Every row comes from one small tree of marks. The marks that hang from a mark follow it in brackets, in alphabetical order. Every link used is in the known rows. Which tree was each row made from?
Known rows:
numulif[zama[botil]]: [ 2.405  1.207 -0.514  0.714  1.218  3.348  1.672  0.342 -1.075 -0.690
  2.018  2.193  0.316 -0.187  4.323 -4.558 -1.515 -1.118 -1.130 -0.009
  0.031  4.056  3.705]
kovako[zama[mafum[tufu]]]: [ 1.201  0.943 -2.274 -0.948 -0.917  1.248 -0.437  1.471  1.733 -0.529
  1.385 -2.657 -1.421  0.253 -2.326 -0.688 -1.971  1.847  2.706 -0.913
  0.629  0.241 -3.524]
manap[zama[botil kovako]]: [ 1.626 -0.323 -2.640  0.054 -0.042  2.652  2.711  2.789 -0.525 -0.990
  0.398  3.992 -1.346 -1.927  0.979  2.803  1.141 -2.396 -3.027  0.651
  0.600  4.080  0.701]
rume[zama[botil[gibula] mafum]]: [ 1.062 -0.520  0.527  1.622  1.917 -2.951 -1.963 -2.323  0.093  0.886
 -0.289  1.641  1.799  0.089  3.720 -0.845  2.419 -3.251  0.902 -0.558
 -0.246  0.446 -1.630]
tufu[rume]: [-1.720  0.922 -1.900 -1.318 -1.389 -2.013  1.118  1.849 -0.354 -0.218
 -1.235 -1.607  0.119 -0.752 -0.222 -1.653 -0.014  1.859  0.366  0.930
  0.544  2.401  3.550]
kovako[zama[botil[gibula] mafum[tufu]]]: [ 1.790  0.587  0.252  0.253  0.671 -0.635 -1.893 -2.304  2.361 -0.277
  0.721 -1.470  0.779 -2.265 -0.334 -3.273 -2.077  1.436  2.702 -0.864
 -0.158 -4.339 -3.138]
manap[zama[botil mafum[tufu]]]: [ 1.305  0.776 -3.752  0.194  0.271  6.103 -0.784  3.106 -0.724  1.141
  1.974  2.712 -2.048 -1.050  0.841 -0.048  2.811 -0.436  4.543 -0.377
 -0.242 -1.147 -1.438]
rume[zama]: [ 0.477 -0.154 -0.769  0.451  1.628 -2.909 -0.087  1.177 -0.451  0.980
 -0.437  0.184  2.556  3.248  0.838  0.098  2.175 -0.726 -0.163  0.435
  1.352  3.724 -0.723]
botil[gibula[mafum[tufu zama]]]: [-2.426 -0.338  0.959 -0.326  0.904 -0.890 -0.809 -0.812  0.796  2.226
 -0.043 -1.762  3.510  6.749 -4.139 -1.956  0.253  2.925  4.087  0.560
 -1.193 -8.696 -3.441]
tufu[botil rume[zama]]: [-1.300 -0.128  2.028 -0.697 -0.393 -4.519 -0.747 -1.695 -1.538  0.711
 -2.355 -0.517  0.591 -0.783  1.184 -1.008  2.564  1.190 -1.151  1.064
  2.161  5.986  5.285]
rume[zama[botil kovako mafum[tufu]]]: [ 1.391  1.676  0.178  1.057  2.540  0.900 -1.259  1.033 -1.460  0.560
 -0.267  2.404 -1.608  1.430  2.510  1.932  2.249 -2.119  0.288 -1.254
 -0.494  2.823 -3.705]
rume[zama[kovako mafum]]: [ 0.507 -0.042 -2.040 -0.116  0.309 -0.801  0.794  2.390 -0.517 -0.600
  0.178  0.978 -1.748  0.872  1.050  5.193  1.106 -4.156 -3.073 -1.011
  0.213  6.698 -3.068]
numulif[zama[botil mafum]]: [ 2.213  0.826 -2.031  0.599  0.154  5.402  0.819  1.082 -0.944 -1.288
  2.743  2.327 -2.670 -1.569  4.843 -2.987 -1.231 -3.222 -0.010 -1.159
 -0.603  4.918  2.021]
numulif[zama[kovako mafum]]: [ 1.262  0.561 -2.561 -0.703 -0.905  5.825  3.041  3.281 -0.303 -2.229
  3.208  0.796 -3.737 -1.984  1.578  3.576 -3.963 -5.240 -4.839 -1.327
 -0.942  7.207 -0.213]
rume[zama[kovako mafum[tufu]]]: [ 0.371  1.518 -0.319 -0.094  1.629  0.251 -0.424  2.817 -0.876  0.773
  0.529  0.080 -1.256  1.059 -0.216  4.782  0.653 -2.290 -0.613 -1.193
 -0.232  3.031 -4.996]
kovako[zama[botil[gibula[mafum]]]]: [ 1.166 -2.132  2.479  1.585  0.109 -3.907  0.987 -2.458  2.651 -1.448
 -1.551 -2.195  2.249  0.727 -2.567 -3.393 -2.458  2.538  0.932  0.249
  0.037 -2.834  0.075]
tufu[botil]: [ 0.313 -2.204 -1.344  0.634 -2.282 -0.210 -0.226 -0.869  0.359 -0.682
  0.929 -0.433  0.656  0.089  1.328  0.148  1.944  0.959 -0.736  1.141
  2.096  0.754  4.259]
manap[zama[kovako mafum]]: [ 0.600 -0.923 -5.146 -1.226 -2.173  4.951  2.582  5.523  0.227 -1.343
  1.912  2.340 -3.780 -2.520 -0.989  7.712  0.258 -4.056 -2.544 -0.273
 -0.072  5.022 -2.231]
botil[gibula[mafum[tufu[rume]]]]: [-2.617  0.061  1.957 -0.213  0.082 -2.453  0.275  0.805  0.709  1.344
 -1.795 -5.175  2.403  1.089 -5.175 -0.425 -1.840  4.760  3.599  0.558
 -1.453 -6.898  0.222]
kovako[zama[botil[gibula[mafum[tufu]]]]]: [ 1.275 -0.780  3.327  1.397  1.381 -2.826 -0.145 -2.073  2.135 -0.140
 -1.154 -3.245  2.623  1.732 -3.711 -3.606 -2.597  4.589  3.381 -0.050
 -0.288 -7.006 -1.886]
tufu[botil rume[zama[mafum]]]: [-1.433 -0.399  0.167 -0.967 -1.901 -2.550 -1.705 -0.784 -1.458  0.054
 -1.515 -0.049 -1.949 -2.172  1.782  0.413  2.654 -0.911 -0.376 -0.204
  1.393  7.248  3.941]
kovako[zama]: [ 1.432 -0.345 -1.743 -0.725 -0.672 -2.029  1.212  0.816  1.912 -1.579
  0.029 -2.003  0.957  0.408 -1.595 -1.845 -2.172  2.002 -0.486  0.241
  1.688  2.802 -0.203]
zama[kovako mafum[tufu]]: [ 0.085  1.004 -3.010 -0.362 -0.590  3.596  0.304  3.499  0.219 -0.450
  1.875 -0.749 -2.530 -0.360 -0.611  4.017 -0.514 -1.063 -0.312 -1.005
 -0.498 -0.624 -3.681]
mafum[tufu[botil] zama[kovako]]: [-1.372  0.395 -0.266 -1.582 -0.981  1.715 -0.920 -1.231 -0.789  0.583
  0.926  1.850 -0.715  2.856 -0.224  0.274  1.198  0.662 -1.752  0.612
  1.164 -0.300 -0.324]

Write each row's tree:
[ 1.294 -1.498 -2.984  0.525 -0.518  2.866  0.022  0.258  0.827  0.213
  1.949  2.839 -0.173 -3.683  1.112  1.330  1.780 -3.416  1.050  0.093
 -0.637 -0.758 -0.633]
manap[zama[botil[gibula] mafum]]
[ 1.933 -0.418  0.971  0.656  0.847 -4.441  0.112 -3.261  2.259 -1.067
 -0.651 -0.737  3.029 -1.634  0.643 -4.584 -2.143  1.169 -0.245  0.462
  0.880 -1.134  0.283]
kovako[zama[botil[gibula]]]
[-0.660  1.845  0.029 -0.345  2.414 -0.875 -2.378 -3.466  0.074  2.468
  0.086  1.997  3.932  4.425  1.700 -6.338  1.388  1.560  3.452  0.741
 -0.461 -7.302 -2.142]
mafum[tufu zama[botil[gibula]]]
[-1.661  0.860  0.777 -1.103 -1.813 -0.663 -1.204 -0.507 -0.906  0.763
 -0.808 -2.180 -0.144 -1.830 -0.477 -1.939  0.769  3.791  1.656  0.918
  1.243 -0.591  4.527]
mafum[tufu[botil rume]]
[-2.081  0.326  1.573 -0.753  0.938 -0.525  0.614  0.082  0.565  1.174
 -0.181 -1.064  1.942  5.354 -4.725  1.857 -1.440  1.283 -0.065  0.381
 -1.506 -5.944 -4.676]
botil[gibula[mafum[tufu zama[kovako]]]]
[ 1.326 -1.113 -2.765 -0.046 -0.514  3.017  1.291  1.454  0.502 -0.991
  1.231  3.522 -1.704 -4.510  1.050  5.021  0.150 -5.141 -2.661 -0.091
 -0.807  0.962 -1.941]
manap[zama[botil[gibula] kovako mafum]]
[-1.331 -0.486  4.534  1.007  2.147 -6.889 -0.003 -1.998 -0.629  1.103
 -4.375 -1.283  2.884  1.226 -0.815 -2.475  1.005  1.534  1.138  0.467
 -0.770 -0.097  1.992]
tufu[rume[zama[botil[gibula[mafum]]]]]
[ 1.319 -0.856 -1.058  0.348  0.418  1.175  2.315  0.442  0.482 -0.484
  0.625  2.995  0.912 -3.385  0.205  3.472  0.168 -2.904 -4.154  1.061
 -0.018  0.232 -0.303]
manap[zama[botil[gibula] kovako]]
[ 2.283  0.938 -1.344  0.099 -0.155  5.863  2.357  1.698 -1.031 -2.397
  2.309  2.928 -3.918 -2.506  4.541  0.610 -2.681 -4.789 -3.881 -1.333
 -1.009  6.793  0.815]
numulif[zama[botil kovako mafum]]
[-0.437 -4.503  1.923  1.857 -2.387 -2.324 -0.079 -2.316  1.597 -0.420
  0.426 -3.069  2.329  0.091 -2.626  1.940  0.382  1.750 -0.454  0.896
  0.386 -4.886  3.205]
tufu[botil[gibula[mafum]]]
[-1.913  0.341  1.647 -0.844 -1.054 -2.229 -1.861 -3.068  0.507  1.309
 -0.642 -3.399  2.198 -3.353 -1.256 -1.184 -0.121  3.096  0.624  1.135
  0.509 -5.773  3.515]
mafum[tufu[botil[gibula] rume]]
[-2.366 -1.047  2.220 -0.227 -2.393 -0.898 -0.338  0.522 -0.671  0.410
 -1.743 -3.886 -0.794 -0.098 -3.672 -0.683  0.677  5.257  3.004  0.598
  0.526 -2.683  4.682]
gibula[mafum[tufu[botil rume]]]
[ 1.037 -0.590 -1.345  0.845 -0.313  0.418  0.116 -0.411  1.002 -1.575
  0.835  1.365 -0.843 -2.783  2.180  2.190 -0.709 -3.707 -2.682 -0.572
 -0.983 -0.764 -1.363]
zama[botil[gibula] kovako mafum]
[-3.908  1.743  0.127 -2.290 -0.206 -0.889  0.205  1.603 -1.436  1.687
 -2.442 -1.585 -0.198  5.987 -4.220 -3.942  0.186  4.942  4.518  0.645
 -0.794 -2.464  0.267]
gibula[mafum[tufu[rume] zama]]
[ 2.200  0.889  1.740  0.783  1.710  1.954  2.554 -1.222 -0.074 -1.408
  1.520  1.549  1.244 -2.614  3.065 -0.187 -4.101 -3.729 -5.791 -0.092
 -0.930  1.896  1.388]
numulif[zama[botil[gibula] kovako]]
[-3.196  1.883  0.708 -3.014 -1.755  0.387 -0.796 -0.870 -1.728  0.563
 -1.618  1.073 -1.799  0.918 -0.759 -1.536  0.215  2.020 -1.994  0.914
  0.826  1.436  2.027]
mafum[tufu[botil rume] zama[kovako]]
[-0.891  2.337 -1.475 -0.632 -0.124  1.791 -1.757  1.102 -1.225  0.517
 -0.809 -0.112 -2.522 -1.671  1.600 -3.913  0.698  1.849  4.459 -0.715
 -0.673 -0.680  1.432]
zama[botil mafum[tufu[rume]]]
[-1.943 -3.167  2.132 -0.458 -2.365 -1.846  0.457 -2.646  0.716 -0.738
 -0.539  0.279  0.848  2.533 -2.323  2.775  0.212 -0.191 -3.685  0.819
  0.072 -1.985  0.598]
tufu[botil[gibula[mafum[zama[kovako]]]]]
[-1.273  1.563  0.531 -1.549  0.752 -4.736  1.876  2.178 -1.559 -0.041
 -2.843 -0.040 -0.184 -0.148 -0.298  2.523 -0.234 -0.945 -4.048  0.390
  0.652  7.707  0.240]
tufu[rume[zama[kovako]]]
[-0.699  3.035  3.598  0.188  3.902 -5.368 -2.072 -2.751 -1.119  2.710
 -2.653 -0.722  3.856  0.071  0.524 -4.289  1.128  1.834  2.616  0.522
 -0.346 -2.792  0.136]
mafum[tufu[rume[zama[botil[gibula]]]]]
[ 0.358 -0.786  2.220  2.556  1.732 -0.944 -0.754 -1.544  0.717  1.171
 -0.526 -2.168  3.258  2.192 -1.970 -2.221  0.427  3.403  4.211  0.265
 -1.177 -9.132 -0.633]
zama[botil[gibula[mafum[tufu]]]]
[ 1.092  2.101 -1.685 -0.875  0.344  7.522  1.852  4.001 -0.549 -0.829
  3.633 -0.210 -3.136 -1.254  0.697  3.148 -3.826 -3.086 -2.507 -1.572
 -1.372  3.394 -2.291]
numulif[zama[kovako mafum[tufu]]]
[-2.379 -2.985  3.050  0.084 -2.914 -3.689  0.437 -2.122  0.814 -0.410
 -2.069 -3.799  1.266 -1.947 -3.103  0.524 -0.241  2.849 -0.564  1.197
  0.096 -2.881  5.552]
tufu[botil[gibula[mafum]] rume]
[-0.330  1.754  0.397 -0.769  0.882 -1.825  0.074  1.101 -2.257 -0.712
 -2.864  2.541 -3.255 -1.828  3.081  1.022  1.148 -2.762 -2.145 -0.890
 -0.170  8.678  0.455]
tufu[rume[zama[botil kovako mafum]]]
[ 0.555 -1.949  1.859  2.011  0.367 -2.439  1.826 -0.526  0.829 -1.405
 -1.003 -0.242  1.324  0.288 -1.170  2.044 -0.885  0.015 -2.024  0.279
 -1.028 -3.033 -0.132]
zama[botil[gibula[mafum]] kovako]
[ 1.158 -0.287  0.948  1.211  1.852 -2.306 -0.656 -1.446 -0.058 -0.280
 -0.428  2.409  0.393 -1.160  2.769  2.949  0.941 -4.777 -3.056 -0.940
 -0.615  3.048 -2.759]
rume[zama[botil[gibula] kovako mafum]]
[-0.211 -0.961  0.166  0.317 -1.911  1.835 -1.437 -1.467  1.289 -0.514
  2.292 -1.531 -0.746 -3.514 -0.363  5.621 -0.480 -1.463 -2.078 -0.557
 -0.174 -3.912 -1.434]
zama[kovako mafum[tufu[botil[gibula]]]]
[-0.568 -1.019 -0.116  0.342  0.141 -0.104  0.031 -0.320 -0.821  0.321
 -1.300  2.456  0.349  6.913  0.472 -5.025  2.041  1.820  3.164  0.528
 -0.270 -1.009  1.159]
gibula[mafum[zama[botil]]]
[-0.511  1.794  1.023 -0.219  2.133 -4.606 -0.424 -0.726 -2.273  0.862
 -3.215  1.316  1.083  0.382  2.946 -4.445  2.084  0.902  0.894  0.583
  0.880  5.573  3.143]
tufu[rume[zama[botil]]]
[-1.860 -1.144  1.330 -0.575 -1.811  1.399 -0.077 -0.206 -0.967  0.236
 -0.266  0.349 -1.197  4.947 -3.188  1.693  1.024  2.404 -0.658  0.413
  0.242 -2.159 -0.119]
gibula[mafum[tufu[botil] zama[kovako]]]
[ 1.026  1.293 -1.941  0.483  0.192  3.232 -0.480  2.097 -0.405 -0.701
  1.027  1.494 -2.812 -0.654  2.070  1.084  0.593 -0.774  0.693 -1.030
 -0.641 -0.227 -2.339]
zama[botil kovako mafum[tufu]]
[ 0.334  1.298 -1.395  0.260  1.815  0.523 -1.974  1.732 -0.640  1.886
  0.953 -0.683  0.255  2.841  0.420  1.139  2.284 -0.410  3.599 -1.055
  0.190  0.496 -3.783]
rume[zama[mafum[tufu]]]
[ 0.790 -0.953 -0.839 -0.474 -2.479  1.540 -1.759 -1.090  1.740 -1.074
  1.533 -2.269 -2.109 -1.885 -1.420 -0.609 -1.113  2.261  1.774 -0.805
  1.846  0.098  0.226]
kovako[zama[mafum[tufu[botil]]]]
[ 0.331 -1.191 -3.438 -0.392 -2.659  6.341 -1.088  2.493 -0.111  0.680
  2.952  0.828 -2.697 -2.573 -1.022  3.767  2.640 -0.505  2.584 -0.009
  0.949 -0.741  0.635]
manap[zama[mafum[tufu[botil]]]]
[-0.445  0.625 -0.248 -0.663  0.894 -1.483  0.084 -2.563  0.037 -0.112
 -0.409  3.730  1.820  1.888  2.452 -2.071 -0.022 -1.994 -3.272  0.840
 -0.380 -0.820 -1.529]
mafum[zama[botil[gibula] kovako]]
[ 0.622 -1.405  0.884 -0.174 -2.113 -0.429 -2.520 -3.253  2.702 -0.495
  1.579 -3.257  0.350 -3.529 -1.776 -0.039 -2.061  1.756  0.654 -0.485
  1.031 -3.616 -1.250]
kovako[zama[mafum[tufu[botil[gibula]]]]]
[ 1.307  0.380  3.606  2.056  2.497  2.932  0.969 -1.100  0.071  0.769
  1.401 -1.483  2.503  1.355 -0.507 -3.404 -2.855  1.234  2.279 -0.372
 -1.866 -5.277  0.785]
numulif[zama[botil[gibula[mafum[tufu]]]]]
